Each row comes from the steps of one path. Every step used is in the known rows, and no mark comes twice. Write the path behind each row, first mark first.
Known rows
K, C, R, G: |  1.96 | -2.73 | -3.32 | -1.02 |  0.51 |  1.81 |  1.28 | -4.97 |  8.34 |  1.52 |  2.75 | -0.48 |  1.20 |  1.01 | -2.69 | -3.79 | -3.93 |
Z, J, K, C, R, G: | -4.59 | -4.13 | -5.00 |  1.42 |  1.32 |  4.72 | -3.13 | -0.83 |  1.50 |  3.49 |  3.44 |  4.35 |  4.48 | -2.56 | -4.89 | -3.75 | -1.40 |
C, R, G: |  0.62 | -1.56 | -3.78 |  0.71 |  0.83 |  2.72 |  0.50 | -5.30 |  7.79 | -3.07 | -1.35 |  1.34 |  5.36 |  0.12 | -1.78 | -5.11 | -4.62 |
C, K, G, Z: |  1.87 |  0.99 | -1.43 | -2.27 |  0.82 |  3.91 | -2.26 | -0.75 |  1.93 |  1.60 |  1.52 |  0.96 |  4.12 |  2.19 |  0.56 |  0.24 | -2.18 |
J, K: | -1.97 | -3.67 | -1.06 |  1.47 |  1.49 |  0.85 | -1.34 |  3.48 |  0.53 |  1.23 |  0.55 |  2.21 |  5.72 | -1.00 | -0.90 |  0.40 |  3.92 |
C, V: |  3.08 |  1.04 | -5.11 |  1.42 | -2.60 |  2.84 | -1.55 |  1.58 |  3.08 | -2.24 | -0.01 |  4.31 |  1.36 | -0.13 | -1.25 | -0.10 | -2.51 |
Z, J, R: | -2.22 | -0.21 | -5.02 |  1.91 |  1.25 |  3.49 | -0.29 |  0.39 | -2.02 |  3.52 |  3.78 |  4.16 |  4.13 | -2.03 | -1.63 | -5.43 | -1.66 |
C, R: |  0.56 | -2.24 | -2.99 | -0.67 |  1.98 |  0.89 | -0.87 | -3.20 |  5.75 | -2.87 |  0.76 |  0.50 |  4.57 |  0.33 | -0.66 | -3.53 | -2.85 |
K, G, Z, J: | -2.24 |  1.55 | -2.74 | -1.99 |  1.02 |  6.10 | -0.82 | -1.26 | -3.53 |  2.59 |  4.60 | -1.32 |  2.80 |  1.17 | -2.12 | -2.48 |  0.90 |
J, R, C: |  3.48 | -1.22 | -2.65 |  3.75 | -0.87 |  2.25 |  5.54 | -0.39 |  1.21 |  2.71 |  0.36 |  1.74 |  6.45 |  0.49 |  1.77 | -5.43 | -0.60 |
Z, J: | -2.88 | -0.72 | -5.78 |  0.62 |  0.85 |  4.45 | -2.64 | -0.02 | -0.73 |  1.84 |  3.25 |  2.50 |  1.04 | -2.02 | -2.70 | -3.16 | -1.71 |
J, R, G, K, C, V: |  3.44 |  0.15 | -1.58 |  3.35 |  0.15 |  1.45 |  1.93 | -1.88 |  4.54 |  1.54 | -0.71 |  3.17 |  5.33 |  0.81 | -0.37 | -5.14 | -3.63 |
G, Z, J, R, C: | -0.46 | -0.82 | -3.42 |  0.84 |  0.38 |  4.30 | -1.99 | -3.65 | -2.39 |  4.23 |  1.51 |  0.00 |  4.72 |  1.97 | -1.38 | -2.91 | -4.67 |
G, Z: |  1.00 | -0.25 | -1.57 | -1.78 |  1.01 |  1.65 | -2.38 | -2.75 |  0.02 |  1.69 |  0.36 | -2.95 |  2.04 |  3.68 | -0.13 |  0.67 | -2.91 |
G, K, C: |  3.19 | -3.43 |  0.27 | -0.58 |  2.78 | -0.32 | -3.80 | -1.88 |  5.82 |  1.28 |  0.93 | -3.04 | -1.01 |  1.67 | -0.79 | -0.35 | -2.61 |
Z, J, K, C, R: | -4.48 | -4.37 | -4.53 |  0.60 |  1.83 |  3.82 | -3.87 |  0.21 |  0.54 |  3.42 |  4.63 |  3.90 |  4.05 | -2.72 | -4.35 | -2.96 | -0.64 |
C, R, G, Z, J, K: | -1.82 | -2.74 | -3.47 |  0.65 |  1.50 |  3.79 | -2.46 | -6.14 |  5.08 | -1.32 | -1.04 |  1.96 |  7.42 |  0.45 | -3.31 | -4.38 | -5.59 |
R, C: |  3.50 | -2.36 | -4.26 |  2.99 | -2.47 |  4.62 |  3.41 | -1.64 |  3.38 |  1.00 | -0.87 | -0.81 |  2.59 |  0.49 |  0.23 | -2.57 | -1.10 |
K, G, Z: | -0.29 |  1.71 | -1.27 | -2.46 |  0.93 |  4.56 |  0.54 | -0.98 | -1.94 |  1.68 |  3.43 | -2.73 |  2.78 |  2.37 | -0.77 | -1.58 |  1.84 |
Z, J, K: | -4.88 | -3.08 | -4.62 |  1.59 |  1.55 |  4.19 | -3.77 |  1.89 | -1.84 |  2.62 |  3.07 |  4.18 |  4.20 | -3.03 | -3.37 | -2.17 |  0.83 |

Write each row's path
| -1.31 | -5.29 | -1.11 |  0.21 |  1.74 |  1.33 | -1.82 | -1.42 |  4.11 |  2.59 |  1.56 |  1.16 |  6.16 |  0.49 | -3.02 | -0.94 |  0.01 | | J, K, C, R, G, Z
| -0.89 | -0.45 | -5.39 |  2.79 | -0.35 |  6.32 |  0.93 | -0.43 | -1.43 |  4.00 |  3.41 |  4.69 |  5.80 | -1.81 | -1.31 | -6.19 | -2.22 | | Z, J, R, C, K, G
|  3.94 | -0.58 | -1.78 |  2.51 | -0.87 |  3.44 |  4.00 | -1.42 |  1.03 |  3.49 |  0.64 |  2.07 |  8.11 |  1.88 |  2.00 | -4.54 | -2.03 | | J, R, C, K, G, Z
|  2.49 | -1.23 | -1.71 |  1.58 |  0.59 |  2.69 | -0.65 | -4.25 |  7.44 |  0.52 | -2.07 | -0.90 |  0.80 |  1.16 | -2.38 | -2.75 | -4.06 | | R, G, K, C
| -0.45 | -1.18 | -5.49 |  3.11 | -0.33 |  5.19 |  0.21 | -0.83 | -0.51 |  4.02 |  2.46 |  5.00 |  5.40 | -1.91 | -1.15 | -5.70 | -3.54 | | Z, J, R, C, K
| -0.90 | -0.49 | -4.57 |  1.62 | -1.18 |  6.06 | -2.19 | -4.19 |  2.52 |  2.63 | -0.85 |  2.30 |  3.65 |  1.00 | -4.72 | -2.22 | -5.18 | | R, G, Z, J, K, C, V
| -0.45 |  1.65 | -3.62 |  0.05 | -0.82 |  7.24 |  0.56 | -1.47 | -3.31 |  2.66 |  3.90 |  0.90 |  4.84 |  1.14 | -1.88 | -3.90 | -0.56 | | K, G, Z, J, R, C, V
| -2.78 | -3.29 | -2.66 | -1.30 |  2.06 |  3.32 | -5.39 | -3.49 | -0.77 |  3.45 |  2.78 |  0.10 |  4.57 |  1.54 | -3.42 | -0.87 | -3.86 | | G, Z, J, K, C, R
|  3.88 | -1.41 | -3.59 |  2.10 | -2.55 |  6.18 |  2.57 | -1.29 |  4.00 |  1.39 | -0.36 |  1.07 |  4.44 |  0.70 |  0.87 | -2.22 | -1.61 | | R, C, K, G
| -1.85 | -0.27 | -4.25 |  2.94 |  1.29 |  4.35 | -1.07 | -1.74 |  0.08 |  2.74 |  1.37 |  4.19 |  4.53 | -1.87 | -2.52 | -6.41 | -3.55 | | Z, J, R, G, K
| -1.50 | -0.78 | -4.26 |  2.43 |  1.27 |  4.15 | -0.86 | -2.03 |  0.87 |  4.01 |  2.65 |  3.54 |  3.62 | -1.42 | -2.81 | -6.32 | -4.01 | | Z, J, R, G, K, C
|  0.84 |  0.83 | -2.87 |  0.86 | -0.58 |  4.12 |  0.16 | -4.80 |  3.39 |  1.03 | -2.74 | -1.04 |  2.81 |  2.47 | -2.03 | -1.96 | -4.37 | | R, G, Z
| -0.86 | -0.36 | -5.16 |  2.95 |  0.11 |  4.70 | -1.53 | -1.73 |  1.36 |  3.23 |  2.31 |  5.29 |  3.76 | -1.72 | -3.39 | -5.93 | -4.88 | | Z, J, R, G, K, C, V
| -2.74 | -2.55 | -2.72 | -1.03 |  1.68 |  3.51 | -4.93 | -2.22 | -2.14 |  4.69 |  2.79 | -0.21 |  3.45 |  1.75 | -3.22 | -0.19 | -2.72 | | G, Z, J, K, C
| -1.89 |  1.79 | -2.43 | -1.51 |  1.12 |  5.64 |  0.12 | -1.16 | -3.93 |  3.29 |  4.83 | -0.52 |  4.07 |  1.10 | -1.51 | -3.72 |  0.95 | | K, G, Z, J, R
| -3.03 | -2.21 | -2.73 | -0.57 |  1.65 |  3.55 | -5.24 | -1.73 | -2.85 |  3.39 |  1.59 |  0.37 |  4.23 |  1.21 | -2.67 | -0.20 | -2.38 | | G, Z, J, K
| -2.81 | -2.23 | -0.22 | -0.29 |  1.85 |  3.19 | -1.53 |  2.50 | -2.32 |  2.18 |  2.14 |  0.49 |  6.83 |  0.42 | -1.52 |  0.08 |  5.17 | | J, K, G, Z
| -1.54 | -0.51 | -3.65 | -1.21 |  1.16 |  3.86 | -4.39 | -3.22 | -2.19 |  2.95 |  1.90 | -0.95 |  2.03 |  1.81 | -2.24 | -0.89 | -4.33 | | G, Z, J
|  4.71 | -2.54 | -3.85 |  2.67 | -2.64 |  4.77 |  1.57 | -1.73 |  5.24 |  1.33 | -1.75 |  1.30 |  3.92 |  0.82 |  1.14 | -1.36 | -3.55 | | R, C, K
|  4.53 | -0.29 | -3.91 |  4.60 | -2.48 |  2.95 |  4.57 | -0.04 |  1.72 |  1.47 |  0.04 |  4.06 |  6.87 |  0.33 |  1.10 | -4.91 | -1.71 | | J, R, C, V
| -1.16 |  1.20 | -2.71 | -0.47 |  0.21 |  6.81 |  1.27 | -1.81 | -3.62 |  3.51 |  4.17 | -0.67 |  4.93 |  1.24 | -1.54 | -4.20 |  0.36 | | K, G, Z, J, R, C
|  2.78 | -0.34 | -0.82 |  2.72 |  1.25 |  0.97 |  2.48 | -2.22 |  4.21 |  2.37 | -0.32 |  1.73 |  5.14 |  0.89 | -0.14 | -5.55 | -2.60 | | J, R, G, K, C
| -1.42 | -5.44 | -1.58 |  0.66 |  1.65 |  1.09 | -0.87 | -0.08 |  4.77 |  2.06 |  1.80 |  1.97 |  5.93 | -0.54 | -2.88 | -1.48 |  1.12 | | J, K, C, R, G
|  4.30 | -1.18 | -2.34 |  3.57 | -1.01 |  2.39 |  4.07 | -0.67 |  2.71 |  2.77 | -0.18 |  3.29 |  7.46 |  0.76 |  2.36 | -4.58 | -2.25 | | J, R, C, K
| -5.65 | -2.06 | -4.29 |  1.04 |  1.52 |  5.81 | -2.62 |  2.57 | -3.27 |  2.88 |  4.36 |  3.85 |  4.75 | -3.00 | -3.60 | -3.01 |  2.60 | | Z, J, K, G
